Every row comes from one small tree of marks. Brackets hold a mark, then the marks that hang from it, in the order of their numbers. Every link used is in the known rows. Which tree was each row made from?
In the rows, 128 means zero.
Known rows
(q_962 q_181 q_731): [145 192 120 100 129 135 162 101  84  96 130 167 124 131 194 118  92  99
 135 182 104  71  94 145 102 187 144 131 146  95  63]
(q_731 q_249 (q_264 q_237)): [137 110 100 121 116 158 142 127 144 140  96  98 142  99 107 117 118  93
 140 159 138 136 128 166 144 123 123 100 152 145 139]
(q_249 (q_12 (q_520 (q_808 q_389))) (q_731 q_264)): [132 111 187 125  77  57 134 185 112  97 110 142 117 148  79 108 163 202
 121 117 154 152 154  87  90  88 146 115 117 143 148]
(q_12 (q_249 (q_731 q_264)) (q_520 (q_808 q_389))): [ 89 133 171 116 121  43 161 175 162 115 127  82 153 121 122 110 165 182
 137  87 131 142 162 103 105 132 170 115  89 167 152]
(q_955 (q_134 (q_389 q_808)) q_423): [126 134  22 127 167 155 134 117 189 206 111 138 170 128  75 135 189 124
  99 155  69 190 110 112 136 109 112 159 162 125 108]
(q_237 (q_181 q_962) (q_264 (q_731 (q_249 q_12)))): [117 132 208 159  98 144 117  71 110 141 168 117  38 133 142 122  46 151
 150 132 167 117  94 168 117 148  80  84 108  77 182]
(q_181 (q_237 q_264)): [101 162 140 117 109 145 135  93 115 115 148 145 177 143 144 111 103 112
 115 100  93  96  99 146 116 124  74 118 140 148 114]
(q_134 q_389): [ 94 136  93 102 162 157 136  90  83 128 126 133 160 141 163 155 123 106
  99 165  80 110  80 116 132 119 121 161 120 161 111]
(q_134 (q_389 (q_808 (q_520 (q_12 (q_249 q_731)))))): [ 88 102 107 114 157 145 105 147 120 159 136  80 124 158 162 149 144 152
 122  83 122 139 153  79 152 113 178 179 102 130 156]
(q_520 (q_12 (q_249 (q_731 q_264))) (q_808 q_389)): [ 87 125 148  76 132  93 117 211 108  87  91  87 147 139  73 116 174 191
 158  95 132 166 164  90 114  75 154 118 119 135 166]
(q_520 q_808): [121 117  94  91 160 117 158 146 118  81 124 166 179 144 123 147 149 129
 120 151  83 131  93 142 104 131  91 123 164 159  87]
(q_264 (q_237 (q_181 q_962)) (q_731 q_249)): [129 105 166 167 125 137 123  89  86 175 187  99  88 113 148 143  76  71
 118 145 145 139  97 210 164 172 103 145 114 121 167]
(q_389 q_134 (q_808 (q_520 (q_12 q_249)))): [162 105  43 151 161 169  95 169 205 138 110 123 131 124 144 142 187 114
 150  55 108 142 166  87 131  99 150 151 150 135 134]
(q_955 (q_134 (q_389 (q_808 (q_520 q_12)))) q_423): [117 122  16 146 165 161 102 145 177 210 107 130 143 124  53 130 197 143
 119 137  96 205 160  87 161 101 115 170 156 123 103]
(q_520 (q_12 q_249) (q_808 q_389)): [ 96 139 125  86 169 105 104 187  97  55 107 120 169 137  97 131 166 163
 155 107 101 157 149 100 132  92 137 136 122 147 126]
(q_237 q_181): [128 129 113 121 156 114 138 112 108 110 147 156 152 130 174 171  92 127
 119 150  96 108  99 157 107 156  90 130 131 127  92]
(q_264 q_237 q_731): [118 107 124 135 109 137 132 110  75 112 180 167 155 110 148 119 135  90
 100 147 108 127 100 177 158 155  70 189 136 158 157]
(q_808 (q_389 q_134) (q_520 q_12)): [116 146  67 195 124 160  75 178 101 114 106 116 134 123 106 139 177 109
 148 101 110 152 175  95 126  90 133 204 124 167 115]
(q_237 (q_181 (q_962 (q_731 q_249))) q_264): [101 185 166 117 116 150 137  55 136 145 130  87  65 136 165 133  35 128
 166 166 131 101  84 180 125 183 112  73 104  89 100]
(q_237 (q_181 q_962) (q_264 (q_731 (q_249 (q_12 q_520))))): [116 140 225 166  97 113 118  63 121 157 185 119  30 130 143 113  47 162
 154 124 174 116 109 152 130 161  98  76  91  90 175]
(q_389 q_134 q_808): [170 118  37 129 142 170 130 140 185 140 114 153 152 147 143 150 173  94
 129 100  64 133  93 116  98  96 132 144 178 147 127]
(q_731 q_249): [122 136 103 119 163 161 149 107 129 112 128 104 168 141 128 154 103  90
 134 143 114  99 105 149 132 141 146 136 150 127 108]
(q_808 q_520): [112 129  88 174 147 140 148 131 125  96 143 137 166 115 159 147 134 109
 119 132 111 107 140 146 121 151  93 180 135 157  76]
(q_237 q_181 (q_264 (q_731 (q_249 q_12)))): [118 120 180 145  83 128 105  86 106 124 167 151  69 135 154 126  49 174
 149 136 164 108 104 160 116 179  77  97 115  88 195]
(q_955 (q_134 (q_389 (q_808 q_520))) q_423): [122 125  12 173 156 151 129 129 197 213 117 128 157 115  85 134 193 125
 101 144  86 194 139 115 139 127 105 180 153 135  98]
(q_264 q_237 (q_731 q_249)): [118 104 129 144 115 151 128 104  89 135 174 125 141 117 131 127 109  76
 117 146 134 123 106 186 171 171 110 177 137 143 174]
(q_249 (q_731 q_264)): [107 121 127  97 111 129 172 142 125 121 115 107 155 139 117 131 135 141
 121 133 128 114 120 127  95 105 120 127 149 130 138]
(q_955 q_134): [136 139  61 123 182 144 145 125 146 117 118 169 195 108 110 160 141 108
 111 163  84 132 119 141 125 101  87 157 157 123  92]
(q_264 q_237 (q_731 (q_249 (q_12 (q_520 (q_808 q_389)))))): [136  96 179 173  85  89  95 145  72 115 169 150 111 126  98 109 135 128
 119 136 155 160 134 153 164 155 132 170 108 159 186]
(q_12 (q_249 (q_731 (q_264 q_237))) (q_520 q_808)): [115  96 169  81 127  55 159 152 180 134 133 112 158 104 137 111 161 156
 117  96 146 144 164 126 138 146 153  87 101 160 142]
(q_731 (q_249 q_12) (q_264 q_237)): [175  90 132 126 100 160 115 129 138 114  87 135 122 103  96 115 118 110
 128 155 171 137 138 146 140  99 123  91 149 118 148]
(q_389 q_134 (q_808 (q_520 (q_12 (q_249 q_731))))): [149  97  70 138 144 159  95 175 193 157 121 103 130 145 143 147 185 120
 139  38 128 142 178  85 129  99 177 161 140 120 151]
(q_389 q_134): [153 134  58 126 150 172 132 114 156 121 113 158 172 125 145 157 160  70
 113 126  84 109  96 122 105 108 118 144 157 150 107]

Which tree is each row?
[145 111 144 154 126 150 130 109  98  97 158 150 120 143 116 134 109 114
 121 137 153  94  98 137 133 140 115 159 143 105 174] | (q_264 (q_731 (q_249 q_12)))
[169 142 150 128 111 173 138  96 137 119  87 106  78 111 105 109 108  79
 133 181 158 120 105 158 151 110 136  94 132  98 101] | (q_181 (q_962 (q_731 (q_249 q_12) (q_264 q_237))))
[122 140 197 160  83 118 114  84 115 136 179 151 116 147 122  92  88 129
 120  87 152  87 112 126 142 147 104 115 118 126 175] | (q_181 (q_237 (q_264 (q_731 (q_249 (q_12 q_520))))))
[113  89 143 131 123 110  96 166 130 143 128  99 115  91 149 134 125 154
 133  95 178 147 208 132 154 138 122 126  97 117 139] | (q_808 (q_520 (q_12 (q_249 (q_731 (q_264 (q_237 q_181)))))))
[145 110 133 140 125 146 138 113 143 175 107  76  93  92 121 133  83  88
 141 158 149 150 119 188 136 124 116  71 133 126 132] | (q_731 q_249 (q_264 (q_237 (q_181 q_962))))
[118 122  30 143 185 152 102 141 208 203 108 111 152 108  78 130 200 142
 119 113 107 195 174  82 168 109 132 161 136 112 116] | (q_955 (q_134 (q_389 (q_808 (q_520 (q_12 q_249))))) q_423)
[ 93  97  98 117 138 143 117 162 140 172 107  71 101 140 141 128 151 171
 137  89 133 150 158  72 138  95 166 145 110 134 175] | (q_134 (q_389 (q_808 (q_520 (q_12 (q_249 (q_731 q_264)))))))
[147 108 183 110  97  93 145 140 133 106 125 152 121 139 109 117 139 176
 113 119 169 112 152  84 108  92 143 106 122 114 137] | (q_249 (q_12 q_520) (q_731 q_264))
[123 144  98 145 132  84 130 155 137 119 126 149 157 133 115 133 178 125
 130 121  78 149 121 109 107 125 141 144 123 199 104] | (q_12 (q_520 (q_808 (q_389 q_134))))
[163  73 179 106  74 110 109 145 103 124 119 161 112 123 132 135 116 157
  94 137 178 142 148 141 113 103 110 107 124  97 153] | (q_249 q_12 (q_731 (q_264 (q_237 q_181))))
[101 110  67 130 155 161 101 145  97 152 123 119 113 154 141 142 144 146
 133 123  91 148 127  86 149 104 136 176 130 153 125] | (q_134 (q_389 (q_808 (q_520 q_12))))
[119 109 184  72 148 127 107 138 121 141 122  80 108 109 124 132 118 135
 133 100 165 149 165 129 156  84 141  88 101  91 148] | (q_520 (q_12 (q_249 (q_731 (q_264 (q_237 (q_181 q_962)))))))
[119 129 139  95 187  68 164 128 178  90 147 143 180 116 160 136 152 145
 127 105 104 112 134 116 132 161 139 103 110 161  94] | (q_12 q_249 (q_520 q_808))
[151 109 169 131  96  82 102 165 116 111 130 162 135 165 105 140 174 153
 100  96 141 145 148  83  99  94 176 149 111 144 137] | (q_249 (q_12 (q_520 (q_808 (q_389 q_134)))) q_731)
[ 98 140 178  96 165  84 162 108 162 112 171 103 182 130 177 144 131 135
 109  82 133  86 153 109 139 154 179 142  87 130 117] | (q_12 (q_249 q_731) q_520)
[139 141 143 118 130 131 127  84  96 131 145 137 113 110 175 148  91  76
 109 179 109 130  95 199 154 164 101 135 112 124  67] | (q_264 (q_237 (q_181 (q_962 q_731))))
[110 126 106 137 179 144 114 146 132  84 132 120 158 108 146 141 144 132
 142  97 135 111 178 106 155 126 123 158 118 128  97] | (q_808 (q_520 (q_12 q_249)))
[162 165 120 110  90 148 149 113 113 150  96 121  88  98 160  92  83  86
 155 193 149 103 118 170 125 186 163  82 149  97 112] | (q_962 q_181 (q_731 q_249 (q_264 q_237)))
[114 147  81 190 144 151  73 174 135 107 107  99 146 105 133 139 180 109
 148  74 123 142 189  92 134  98 150 193 101 154 128] | (q_808 (q_389 q_134) (q_520 (q_12 q_249)))
[182  90 163 145 109 147 110 116 135 147  97 113  73  97 111 131  87 105
 129 154 180 151 130 168 132  99 116  62 127  97 140] | (q_731 (q_249 q_12) (q_264 (q_237 (q_181 q_962))))
[153 183 112 114 109 145 172 114 126 136  88 114  84 116 153  98  79 104
 168 187 141  78 105 146  97 183 166  76 155  87 105] | (q_962 q_181 (q_731 q_249 q_264))
[110 102 137  39 158 106 133 187 140  96  94 111 147 137  86 125 164 179
 148 101 142 144 155  89 126  87 141  80 142 119 150] | (q_520 (q_12 (q_249 (q_731 q_264))) q_808)
[ 99 151 130 134 138  65 146 158 106  90 142 144 165 138 117 127 154 155
 133 135  80 145 122 121 116 138 129 149 119 193  91] | (q_12 (q_520 (q_808 q_389)))
[ 91 142 190 158  68  96 115 124 102 103 160 137  86 146 100  85 107 193
 161 122 147 138 121 127 122 155 110 121 109 144 196] | (q_237 (q_264 (q_731 (q_249 (q_12 (q_520 (q_808 q_389)))))))
[165 122 129 159 127 117  97 146 146 115 108 140 126 146  94 140 148 120
 133 118 138 140 135 101 116 114 181 124 124 148 132] | (q_731 (q_249 (q_12 (q_520 (q_808 (q_389 q_134))))))
[149 101 161 102  96 129 140 148 118  90 105 149 131 145 106 126 137 162
 107 129 163 114 133 104  92  76 121 117 144 100 147] | (q_249 q_12 (q_731 q_264))
[119 168 175 148  90 139 139  96  79 162 176 131 112 137 163  88  62  97
 136 102 135  84 102 159 102 171 118 102 146 102 170] | (q_962 (q_181 (q_237 (q_264 (q_731 q_249)))))
[110 145  40 125 172 156 135  94 166 187 111 144 186 111  77 142 178 105
  87 176  85 169 113 117 143 116 103 159 146 128  90] | (q_955 (q_134 q_389) q_423)
[142 128 159 137 125  74 118 156  99  60 132 186 145 144 107 126 154 169
 120 133 116 141 133 100 112 107 126 138 117 158 100] | (q_249 (q_12 (q_520 (q_808 q_389))))
[147 159 218 160  78 109 121  91  85 153 185 164  87 139 158  74  64 123
 128  91 165  82 126 128 112 163 135  89 125  93 167] | (q_962 (q_181 (q_237 (q_264 (q_731 (q_249 (q_12 q_520)))))))
[114 105 134  93  90 131 149 141 111 133 120 115 158 122 122 122 139 122
 106 138 136 137 135 151 124 109 116 133 140 141 143] | (q_249 (q_731 (q_264 q_237)))
[148  89 179  94  99  69 146 165 137 104 113 166 118 146  91 115 155 193
 113 123 164 134 145  86  98  98 135  83 134 127 136] | (q_249 (q_12 (q_520 q_808)) (q_731 q_264))
[131 168 136 123 154 130 152  81 112 119 136 126  99 133 173 159  82 100
 128 174 101  99  76 169 120 162 106 123 116 106  58] | (q_237 (q_181 (q_962 q_731)))
[101 111  79 125 173 156 104 140 129 143 124 101 123 138 164 144 147 144
 132  99 102 139 141  82 156 113 151 168 110 144 137] | (q_134 (q_389 (q_808 (q_520 (q_12 q_249)))))
[167 145 112 117 108 156 144 114 150  90  71 136  99 129 110 117 108 125
 150 186 153  87 102 124 125 143 140  97 145  95 112] | (q_962 (q_731 (q_249 q_12) q_264))
[159 155 182 142 147 112 129  74 132 130 141 126  65 139 156 154  64 113
 133 163 150  93 105 144 139 168 156  97  95  84  71] | (q_237 (q_181 (q_962 (q_731 (q_249 (q_12 q_520))))))
[171 168 176 157 118 133 147  91 152 147 107 101  83 134  96 101 104  74
 123 129 151  85 103 122 142 116 155  83 122 110  89] | (q_181 q_237 (q_962 (q_731 (q_249 (q_12 q_520)) q_264)))
[128 211 156 106  85 135 143  83  85 126 140 165 119 140 193  85  70 103
 132 142 107  64  91 152 100 185 120  99 140  99  87] | (q_962 (q_181 (q_237 q_264)) q_731)
